What can hang from each mark:
j_630: j_602 j_723 j_975
j_216: j_602 j_723
j_975: j_216 j_630 j_842
j_723: j_216 j_630 j_842
j_602: j_216 j_630
j_842: j_602 j_975

Each row was made from one small tree. Brackets hold a mark, then the marks that hang from it, in the order of their numbers. Every link used is in the known rows. Write each row's tree.
Known rows:
(j_723 (j_216 j_602)): [-1.986 -0.426  2.346 -0.549 -0.395  0.172 -1.409 -0.071  0.370  2.091
 -0.277  1.517 -0.252 -0.666 -3.278  0.342  0.973  1.029  0.611  0.081
  0.092]
(j_975 j_216 (j_630 j_723) (j_842 j_602)): [ 0.188 -1.291 -2.041  0.504 -0.250 -0.569  0.959 -4.285  1.953  0.736
 -1.325  2.067  0.888  0.112  0.225  0.451 -0.661  0.703  1.565 -0.662
  0.424]
(j_975 (j_630 (j_602 j_216) j_723) j_842): [ 2.193 -0.581 -2.126  1.244  1.394 -2.123  1.188 -2.249  1.027  0.562
  1.318  0.529  1.131  0.004  1.260  0.350 -1.065 -0.004  0.075  0.129
  0.131]
(j_842 j_975): [-2.997 -1.242  2.468 -0.220 -1.530  0.724 -0.107 -1.137  1.054  0.928
  0.163  1.532  0.473 -0.923 -2.836  0.299  1.916  0.833  1.040 -0.668
  0.111]
(j_842 j_602): [-2.443 -0.867  1.598 -0.615 -0.802  0.543  1.227 -1.325  1.418  0.449
 -0.454  2.400  1.501 -0.690 -2.277  0.486  1.204  0.944  0.786 -0.675
 -0.137]
(j_842 (j_975 j_216 (j_630 j_602 j_723))): [-0.188 -1.755 -1.172  0.774  0.296 -1.279  1.413 -1.566  1.166  1.716
  0.978  0.025 -0.084 -0.280  0.024  0.218 -0.810  0.266  1.303 -0.449
  0.423]
(j_975 j_216): [-2.011 -0.492  1.604  0.180  0.017  0.999 -0.274 -2.444  1.146  1.420
 -0.523  2.590  0.216 -0.532 -1.714  0.354  0.667  0.973  1.205  0.519
  0.625]
(j_602 j_216 (j_630 j_723 (j_975 j_842))): [-0.148  0.161 -0.325  0.439 -0.553 -1.060  0.431 -0.872  0.983  0.001
  1.844  0.356  1.493 -0.153  0.408  0.214  0.913  0.264 -0.633  0.331
  0.311]
(j_216 j_602 (j_723 j_842)): [-0.181 -0.832  1.647 -0.500 -0.157  2.361 -0.949  1.703  1.325  1.325
 -1.674  0.219  0.132 -0.735 -3.469  0.383  0.485  1.001  0.779 -1.038
  0.496]
(j_723 (j_630 j_602)): [-1.632 -1.118  1.543 -0.289  0.492  0.448  0.487  1.164  0.428  1.008
  0.866 -0.268  0.664 -1.114 -0.844  0.464 -0.984 -0.153  0.589  0.325
  0.090]
(j_975 j_630): [-1.687 -0.753  1.446  1.259 -0.084  0.532  1.514 -1.750  0.860  0.353
  0.582  1.323  0.935 -0.846 -0.437  0.288  0.964  0.825  1.819  0.123
  0.466]
(j_602 j_216 j_630): [-1.088  0.474  0.981  0.024 -0.751  0.072  1.230 -1.776  0.850 -0.248
  2.433  1.634  1.668 -0.624 -0.479  0.298  2.046  0.825  0.906  0.242
  0.467]
(j_723 (j_216 j_602) j_630): [-2.337 -0.757  2.767 -1.140 -0.940  0.901 -2.031  1.497 -0.150  1.911
  0.033  0.221 -0.260 -1.113 -3.100  0.370 -0.100  0.403  0.681 -0.021
  0.160]
(j_602 j_216): [-1.280  0.109  2.104 -0.012 -0.286  0.354  0.082 -1.442  0.712  0.505
  1.174  2.450  1.253 -0.711 -1.889  0.311  1.310  0.726 -0.088  0.202
  0.161]
(j_723 (j_630 j_602 j_975)): [-2.368 -1.123  2.300  0.147  0.989 -0.041  0.307  3.048  0.357  1.193
  1.368 -1.201  0.348 -1.104 -1.348  0.252 -1.377 -0.078 -0.425  0.405
 -0.049]
(j_842 (j_602 (j_216 j_723))): [-0.452 -0.235  0.870 -0.561 -1.293  0.811  1.573 -0.784  1.616  0.690
 -0.086  2.603  1.664 -0.562 -2.928  0.368  1.479  1.464 -0.537 -1.463
  0.178]
(j_723 (j_630 (j_602 j_216)) j_842): [ 0.082 -0.461  1.273 -0.865  1.432  0.405 -1.601  2.964  0.107 -0.053
  1.380 -0.601  1.140 -0.778 -1.505  0.438 -1.805 -0.389 -0.479  0.249
  0.066]
(j_842 j_602 (j_975 (j_630 j_723))): [-1.731 -1.941 -0.008 -0.158 -2.099 -0.406  2.189 -1.156  1.368  0.345
  0.400  0.608  1.474 -0.623 -1.138  0.313  0.917  0.523  1.242 -1.789
 -0.086]
(j_602 (j_216 j_723) j_630): [-0.270  0.418  0.461  0.255 -1.452  0.991  1.854 -0.898  1.192  0.293
  1.540  1.478  1.546 -0.682 -0.767  0.281  2.399  1.311  0.470 -0.434
  0.894]
(j_842 (j_975 j_216 j_630)): [-2.017 -1.304  0.995  0.856 -0.502  0.302  0.194 -3.196  1.346  1.180
  0.346  1.620 -0.291 -0.541 -1.755  0.153  0.856  1.202  2.343 -0.632
  0.718]

Write each row's tree:
[-2.433 -1.005  2.333  0.265 -0.151  0.852 -1.489  0.469  0.764  0.732
 -0.337  0.041  0.283 -0.944 -1.691  0.305 -0.435  0.199  0.066  0.238
  0.208]	(j_723 (j_630 (j_975 j_842)))
[-1.842 -1.166  3.000 -0.302 -0.957  1.953 -0.007  2.920  0.987  2.097
 -0.039 -1.199 -0.338 -1.362 -3.373  0.153 -0.188  0.688 -0.036 -1.041
  0.337]	(j_216 j_602 (j_723 (j_630 j_975)))
[ 0.055  0.304 -0.013  0.914 -0.467  0.065  0.622 -0.889  1.604  0.431
  0.956  0.900  0.878 -0.293 -1.089  0.142  1.712  1.408 -0.377 -0.447
  0.727]	(j_602 (j_216 j_723) (j_630 (j_975 j_842)))
[-0.787 -1.053  0.884  0.122  1.642 -0.388 -0.285  4.399  0.370  0.718
  0.316 -1.414  0.897 -0.389 -0.780  0.314 -1.518 -0.432 -1.247  0.482
 -0.122]	(j_630 j_602 (j_723 j_842) j_975)
[-0.192 -0.696  0.119 -0.969 -0.805  0.881  0.107  1.319  0.897  0.127
  0.469 -1.170  1.088 -0.533 -0.413  0.446  0.413 -0.073  1.509 -0.201
  0.340]	(j_216 (j_602 (j_630 (j_723 j_842))))
[-1.187 -0.445  2.078 -0.117  1.233 -0.695 -0.075  2.697  0.244  0.926
  2.662 -0.779  0.662 -0.935 -1.722  0.162 -1.404 -0.080 -1.373  0.328
 -0.156]	(j_723 (j_630 (j_602 j_216) j_975))
[ 1.192 -0.509 -0.868  1.005  1.027 -1.714  2.272 -0.505  0.573  0.618
  2.405  0.187  1.451 -0.397  1.018  0.269 -0.771 -0.077 -0.091  0.187
  0.110]	(j_975 (j_630 (j_602 j_216) j_723))
[ 0.150  0.211  0.014 -0.623 -0.717  0.489  0.068  1.160  0.378 -0.917
  1.630  0.015  2.206 -0.362  0.392  0.396  0.803 -0.107  0.096  0.309
  0.496]	(j_602 j_216 (j_630 (j_723 j_842)))
[-0.453 -0.729 -0.635  1.138 -0.551 -0.720 -0.752 -1.492  0.157  0.986
 -0.886  1.284  0.745 -0.146  0.364  0.388  0.230  0.462  0.662  0.432
  0.535]	(j_975 (j_630 (j_723 j_216)) j_842)
[ 0.498 -0.152 -1.836 -0.802 -1.429 -1.086  1.426 -2.893  1.646 -0.486
  1.024  1.689  2.348  0.015  0.339  0.507  1.172  0.448  0.274 -0.749
  0.068]	(j_975 (j_842 (j_602 j_216 (j_630 j_723))))
[-1.838 -0.874  0.434  0.017  0.639 -0.327 -0.803 -2.697  2.139  1.233
 -1.396  2.422  0.099  0.040 -2.692  0.317 -0.188  1.319  0.255 -0.444
  0.088]	(j_630 (j_975 j_216 (j_842 j_602)))
[-1.191 -0.713  0.973 -0.109  1.488 -0.968 -1.950  5.595 -0.491  1.266
 -0.016 -1.109  0.545 -0.154 -1.363  0.298 -1.532 -0.190 -1.972  0.860
 -0.079]	(j_630 j_602 (j_723 j_216 j_842) j_975)
[ 1.732 -0.537 -1.015  0.576  1.762 -1.017  0.589  1.611  0.314 -0.172
  1.670 -0.676  1.533 -0.207  0.660  0.327 -1.560 -0.338 -0.230  0.162
  0.158]	(j_975 (j_630 (j_602 j_216) (j_723 j_842)))
[ 0.249 -1.155  0.257 -0.418 -0.634  2.060 -1.608 -1.992  1.862  2.478
 -2.067  0.828 -1.032 -0.665 -2.767  0.405 -0.759  0.967  1.547 -0.910
  0.915]	(j_975 (j_216 j_602 (j_723 j_630)) j_842)
[-1.880  0.154  1.074 -0.440 -0.478 -0.878  1.872 -0.208  1.379 -0.402
  2.633  1.087  1.844 -0.438 -1.621  0.181  1.458  1.146 -0.282 -0.600
 -0.071]	(j_842 (j_602 j_216 (j_630 j_975)))
[-0.439 -0.974  0.131  0.091  2.187 -0.379 -1.056  2.952  0.653  1.353
 -0.147 -0.723  0.199 -0.074 -0.833  0.278 -2.274 -0.157 -0.903  0.752
  0.204]	(j_630 j_602 (j_723 j_842) (j_975 j_216))
[ 0.574 -0.187  0.966  0.380  1.897  0.087 -0.509  4.106  0.869  0.840
  0.655 -0.424  0.652 -0.343 -2.596  0.171 -0.759  0.752 -2.002 -0.331
  0.214]	(j_630 (j_602 (j_216 (j_723 j_842))) j_975)
[-1.607 -1.061  1.812  0.513 -0.838  1.775 -0.824  1.238  1.065  1.241
 -1.220 -0.112  0.170 -0.974 -2.121  0.275 -0.098  0.669 -0.316 -0.518
  0.623]	(j_216 (j_723 (j_630 (j_975 j_842))))
[-1.175  0.197  0.316 -0.845 -1.130 -0.420  2.035 -1.958  1.456 -0.591
  2.095  2.046  2.172 -0.454 -1.068  0.384  1.879  1.079  0.758 -0.699
  0.087]	(j_842 (j_602 j_216 j_630))
[-1.044 -0.860 -0.296 -0.373  0.069  0.152 -0.620 -4.470  2.191  1.043
 -1.980  3.425  0.470  0.028 -2.087  0.512  0.195  1.255  1.297 -0.517
  0.257]	(j_975 j_216 (j_842 j_602))
[ 1.069 -1.164 -1.426  0.800  0.369 -0.334 -0.056 -4.227  1.727  1.848
 -0.888  0.870 -0.474 -0.030 -0.192  0.319 -0.867  0.533  2.122 -0.253
  0.611]	(j_975 (j_216 j_602) (j_630 j_723) j_842)
[-1.165 -1.589  0.400  0.966  0.570 -1.081  1.614 -0.969  1.142  0.942
  1.500  0.094  0.192 -0.678 -1.126  0.222  0.256  0.694  1.575 -0.703
  0.128]	(j_842 (j_975 (j_630 j_602)))
